Each row comes from the steps of one path. Every step used is in the known rows, and no mark comes twice. Write the path behind each row, first mark first.
Known rows:
pafe -> tosuf -> gosatap: [-28  20 -17 -23   6  10 -13 -16 -12   2   5  14 -10  -3   3  10  10  -8
  -1  23 -23 -16 -16   6   3]
gosatap -> kamum -> pafe: [ -1 -22 -17  -8  -5 -13  15  -4 -24  10   7   8  -4 -11   9 -27 -13  -1
   3   4  -2  10   5  -8  -5]
temanu -> ropak -> tosuf: [ 19   3  -4  -5  -1  10  19   6  -7   5   5   1  -9   1  14 -32  -4  -2
   1   7  -5  -3   5 -10  -3]
temanu -> mevu: [ -2  -2 -18  23   1   4 -20  -9  10  13  -7 -16   2  10  -2  10   0  -1
   2   6  -4   1  -4  -6   1]
tosuf -> pafe -> kamum -> gosatap: [ -6  12  -4 -50   1  -8   4  11 -24 -20  18   7  -5  10  17 -12 -11 -18
  14  13  10  19  18  13   2]
mevu -> temanu -> gosatap -> kamum: [  0 -20 -13 -19   9  -4   8   7  -9   7  -1   6  14  18 -19  -7  -6  -2
  -9  -1  12  35   4   1 -29]
gosatap -> temanu -> mevu: [ -5   3 -18   8   4   0 -10 -32   3   0   6 -24 -14  15 -10  16 -14  11
  -2  13 -15  18   6  -6 -12]
lepado -> tosuf -> ropak: [ -1   8 -24   2   6   6   9  12 -11  -6  26 -13   2  -7  15   2 -18   6
  19   7  -1   0   9   2  -4]
ropak -> tosuf -> lepado: [ 18  27  10 -13   9   1  14  -2 -29  13   8   5  -6 -13   9  -3   3  -8
  15  31  17   9  -4  -3  -6]
pafe -> kamum -> gosatap -> temanu: [  9  -8 -12 -39  -1   0   1  -5 -17 -11  10 -10 -22  14  -1  -5  -5 -10
  18  15   4  20  20  18  -6]
temanu -> gosatap: [ 14  -8   0  10  11 -12  24   3   5   1  -3   6  20  15   2   1  -8   2
 -10  -1  -2  13   1   4 -19]
gosatap -> temanu -> ropak -> tosuf -> pafe -> kamum: [  5  11  -9 -30   5   4  18 -21 -15 -10  21  -9 -24  13   8 -13 -19   5
   0  17  -9  21  16  -3 -15]
temanu -> ropak -> tosuf -> pafe -> kamum -> gosatap: [ 18   9  -7 -29  -1   5  21  12 -20  -6  15   4 -12   5  22 -41 -10 -12
  10  14  -1   7  16  -3  -2]
ropak -> temanu: [  8   0   6   1   8 -12  -9  -6  -5  13 -12   2 -22  -5   1  -6   6  -3
  -7  11  -9  -6  -3  11  22]
lepado -> tosuf -> pafe -> kamum: [-11  14  -2 -31  10  10  12  12 -18  -8  32  -2 -12  -1  19   7 -14  -5
   6  11   8   6  14   8   0]
kamum -> pafe -> tosuf: [ -4 -14  -7  -2  -5   3  10  -1  -3  -9   1  11 -19  -2  23  -4  -1   3
  -1   2  -7 -14  -2 -11   0]
ropak -> temanu -> gosatap: [ 18  -6   7   8  16 -20   8  -5  -1  13 -15   6  -8   6   3  -5   1  -2
 -14  10 -10   3  -2  14   9]
mevu -> temanu: [ -5  -8  -6 -19  -1  10 -11   8  -1  -3  -2  -1  -4  12 -19   0   2  -1
  -3  -5  17  18   3  -3 -14]
kamum -> pafe -> tosuf -> ropak: [ -3 -12 -22  -1  -5  -1   9   1  -6 -15   4   8 -10  -1  29  -8  -6   4
  11   3  -7 -11   0  -9  -3]
mevu -> temanu -> ropak -> tosuf -> pafe: [  3   1  -8 -31  -1  13   4  14 -10  -5   7   2  -9  13  -3 -25  -5  -5
  -2   1  14  20   8 -10 -15]
lepado -> tosuf -> pafe -> kamum -> gosatap -> temanu: [ -7  15  -7 -37   7   5  15   8 -26 -14  37  -9 -19   2  15   2 -22  -3
  10  18   2  15  22   8  -2]
temanu -> gosatap -> kamum -> pafe -> tosuf -> lepado: [  7 -15 -11  -7  12 -19  33  -7 -17  11   3  18  21   6  14 -11 -12  -6
  -6  11  -9  16   1   4 -24]
pafe -> tosuf: [-20  -1  -5 -17  12   6  -7  -7  -6   5   0  14  -3   3   5  18  16  -5
  -7  14 -21 -11 -13   4   1]
ropak -> temanu -> gosatap -> kamum -> pafe: [ 17 -17  -2   4  14 -26  15  -7 -13  18 -11  10 -10   1   7 -18  -6  -2
 -13  12 -11   9   0  10   6]
temanu -> gosatap -> kamum -> pafe -> tosuf: [  6 -24 -14  -2  12 -18  33  -3 -14  10   2  16  17   8  10 -12 -12  -1
 -10   7 -11  17   0  -1 -22]
tosuf -> pafe -> kamum -> gosatap -> temanu -> mevu: [ -8  13 -12 -45   2  -8  -2  -1 -22 -18  19  -3  -9  15  13  -6 -16 -14
  14  18   4  25  20  10  -1]
pafe -> tosuf -> gosatap -> temanu: [-30  23 -19 -26   7   9 -11 -29 -14  -2  11   8 -18   2  -2  15   3  -2
  -3  27 -29  -8 -12   5  -4]
gosatap -> temanu -> ropak -> tosuf -> pafe: [  4  14  -7 -20   4   1  19 -20 -14 -11  20  -9 -21  10   6 -16 -21   8
  -2  16 -14  20  14  -9 -14]
lepado -> tosuf -> pafe -> kamum -> gosatap: [ -6  14  -5 -34   6   6  14  17 -24 -11  33  -4 -13  -1  18  -1 -17  -8
  11  15   6   9  19   9   2]
mevu -> temanu -> ropak -> tosuf: [  8  -6  -9 -22  -2  16   2  12  -6   0   2  -1 -11  12  -9 -23  -1  -3
  -2  -1  13  16   6 -10 -16]

Write each row's path:
[-10   2 -17  -9  -9   5   7 -16  -9 -14   8   6 -30  -2  18  -5  -9   5
   2  11 -13 -12  -1 -10  -4] | kamum -> pafe -> tosuf -> gosatap -> temanu
[  4 -24 -15 -16   4  -5  13   8  -9   3  -1   7   8  17 -12 -12 -10   0
  -9  -4  14  32   6  -4 -29] | mevu -> temanu -> gosatap -> kamum -> pafe
[-12  19   0 -17   7   5  14  13 -17  -8  30  -2  -6  -6  16   3 -18   0
   2  10   1   3  11   0   2] | lepado -> tosuf -> pafe
[ 18  -6 -13 -41   0   3   9  -2 -22  -8  13 -10 -26  14   4 -16  -7 -10
  19  20   4  19  21  14  -8] | pafe -> kamum -> gosatap -> temanu -> ropak -> tosuf
[ 16  -1 -14 -15 -13 -10  12  -4 -15 -17  10 -16 -17   8  -2 -30 -19  -2
  12  12 -22  16  26   2  -5] | kamum -> gosatap -> temanu -> ropak
[ 22  11 -10 -21 -10 -10  17  -6 -26 -12  14 -13 -17   3   2 -30 -18  -7
  18  24 -16  19  25   3  -8] | kamum -> gosatap -> temanu -> ropak -> tosuf -> lepado
[ 12  -9 -14 -40  -4   3   4  -4 -15 -12  11 -10 -22  16   4 -14  -8 -11
  16  12  -1  16  23  18  -7] | pafe -> kamum -> gosatap -> temanu -> ropak
[  3  -2 -10 -41   1  17   3  14 -12  -5   8   2 -12  17  -1 -23  -3  -8
   1   3  19  22  10  -4 -16] | mevu -> temanu -> ropak -> tosuf -> pafe -> kamum
[  0  -9 -12 -21  -7  15  -4   9   6  -5  -1  -2  -5  16  -9 -20  -2  -4
  -6 -12   7  11   8  -3 -16] | mevu -> temanu -> ropak
[  9   4  -7 -28  -2  16   2   8  -9   1   3   0  -7  10  -4 -21  -1  -8
   1   3  15  15   7  -5 -18] | mevu -> temanu -> ropak -> tosuf -> lepado
[ -8  14  -6 -53   2  -9   5   2 -25 -23  22   2 -10  12  14  -9 -16 -13
  13  16   6  25  21  12  -2] | tosuf -> pafe -> kamum -> gosatap -> temanu
[ -9  26 -14  -5  -1  15   4   0 -14  -1  26  -9 -17 -13   4   0 -15   2
   7  14  -3 -10   4   2   1] | lepado -> tosuf -> gosatap
[ 20  17  -1 -12  -1   9  20   0 -11   6   8   3  -4  -4  20 -31  -4 -11
   6  13  -3  -4   6  -3  -7] | temanu -> ropak -> tosuf -> lepado
[ -3  -1  -4 -11  -6   2  11  -7  -7  -7   3  12 -14  -5  29  -2   0  -6
   4   8  -5 -15  -1  -4  -4] | kamum -> pafe -> tosuf -> lepado
[  4 -15 -20   3   2  -8  14   0  -6 -10  -1  10 -11   3  30  -9  -7   3
   5   6 -11  -8  -1  -4  -2] | kamum -> pafe -> tosuf -> ropak -> temanu -> gosatap
[ 14  -9 -34   6  10 -27   9  -1 -15   0   0   1   9   2  20 -23 -17   1
  15   9  -6  12   5   8  -1] | tosuf -> ropak -> temanu -> gosatap -> kamum -> pafe
[ 11  14 -18 -13  -3   9  16  -3 -19   9  11   3 -12  -6  11 -43 -10  -6
   5  16  -9  -1   3  -8  -4] | temanu -> ropak -> tosuf -> gosatap -> kamum
[-17   1 -30  -7  18  -3 -20 -10  -8   8  -3   5   0   5  14  13  10  -6
   8  23 -26  -9 -13  10   8] | pafe -> tosuf -> ropak -> temanu -> mevu
[  8 -17 -11  -1  15 -20  28  -2 -12  14   1  11  26   9  -1 -10 -12  -2
  -9   6  -7  24   1   5 -22] | temanu -> gosatap -> kamum
[ -8   1 -20 -10 -12   8  11 -16  -6 -15   9   6 -30   0  23 -16 -11   3
   0   8 -18 -15   2 -10  -5] | kamum -> pafe -> tosuf -> gosatap -> temanu -> ropak
[-14  14  -1 -46   6  -2   2   4 -16 -15  17  10  -2  10  18  -1  -8 -14
   6   8  14  14  11  11   0] | tosuf -> pafe -> kamum
[ 12  13  -3 -17   1   6  21   8 -13  -3  12   5  -7   2  21 -36 -10  -6
   2   9  -4   3   8 -10  -2] | temanu -> ropak -> tosuf -> pafe
[-27  22 -22 -28   5  12  -8 -29 -11  -3  11   7 -18   4   3   5   1  -3
  -5  24 -34 -11  -9   5  -4] | pafe -> tosuf -> gosatap -> temanu -> ropak
[ 10  17  -6 -17   2   3  18 -26 -12  -4  16 -11 -19   7   6 -13 -17   5
   1  18 -14  15  12  -4 -17] | gosatap -> temanu -> ropak -> tosuf -> lepado
[ -9   0 -15  -7 -10   6   5  -7  -8 -11   4  11 -24  -5  21  -9  -5   1
   2   8  -9 -18  -4  -9   1] | kamum -> pafe -> tosuf -> gosatap
[-11   1 -23  -2  -9   6   0 -19  -6 -10   6   1 -29   1  18  -2  -9   5
   2  13 -14 -11  -2 -12  -3] | kamum -> pafe -> tosuf -> gosatap -> temanu -> mevu
[  8  18 -15 -11   1   1  14  -5 -41  12  13   6 -23 -18   3 -25 -10   0
  15  33  11  10  -5 -15  -2] | ropak -> tosuf -> gosatap -> kamum -> pafe
[ -1 -12 -21  -1  -2  -5   5  -1  -8 -10   0   8 -19  -2  29 -10  -4   3
   8   7 -10 -13  -1  -5   4] | kamum -> pafe -> tosuf -> ropak -> temanu
[ 15   9 -19 -10  -8   8  21  -2 -19   5  11   3 -18  -7  18 -48 -14  -4
   6  13  -6  -4   5 -13  -4] | temanu -> ropak -> tosuf -> gosatap -> kamum -> pafe
[ 13 -23 -12   4   8 -21  35   0 -12   8   2  12  18   7   8 -18 -17   1
  -8   1  -4  21   5  -2 -22] | temanu -> gosatap -> kamum -> pafe
[ 13 -13  -1   1  19 -25  10  -8 -13  23 -11  10  -4   2   1 -12  -2  -4
 -14  15 -14  11  -2  14   7] | ropak -> temanu -> gosatap -> kamum
[ 12   0 -11 -13 -10 -14   7  -5 -19 -15   9 -15 -17   5  -9 -15 -16   0
  14  17 -15  21  22   3  -4] | kamum -> gosatap -> temanu
[ 14  18 -13  -8  -5  13  14  -1 -11   3   9   0 -15  -3  12 -38  -8  -4
   5  13  -6  -7   3  -8  -2] | temanu -> ropak -> tosuf -> gosatap
[  7  31 -10 -11   5   5   9 -16 -31   3  15  -4 -29  -8  -6  -8 -11   6
  12  35   6  14  -4 -12  -6] | ropak -> tosuf -> gosatap -> temanu
[-14  -5 -30 -16  23 -13  -3  -9 -18  10   0  15   9   3  13   4   6  -6
   3  24 -28   1 -11  14   0] | pafe -> tosuf -> ropak -> temanu -> gosatap -> kamum
[-11  -1 -24 -11  22  -9  -5  -7 -10   4  -2  12   6   7  15   9   8  -5
   3  20 -25  -5 -12  13   2] | pafe -> tosuf -> ropak -> temanu -> gosatap
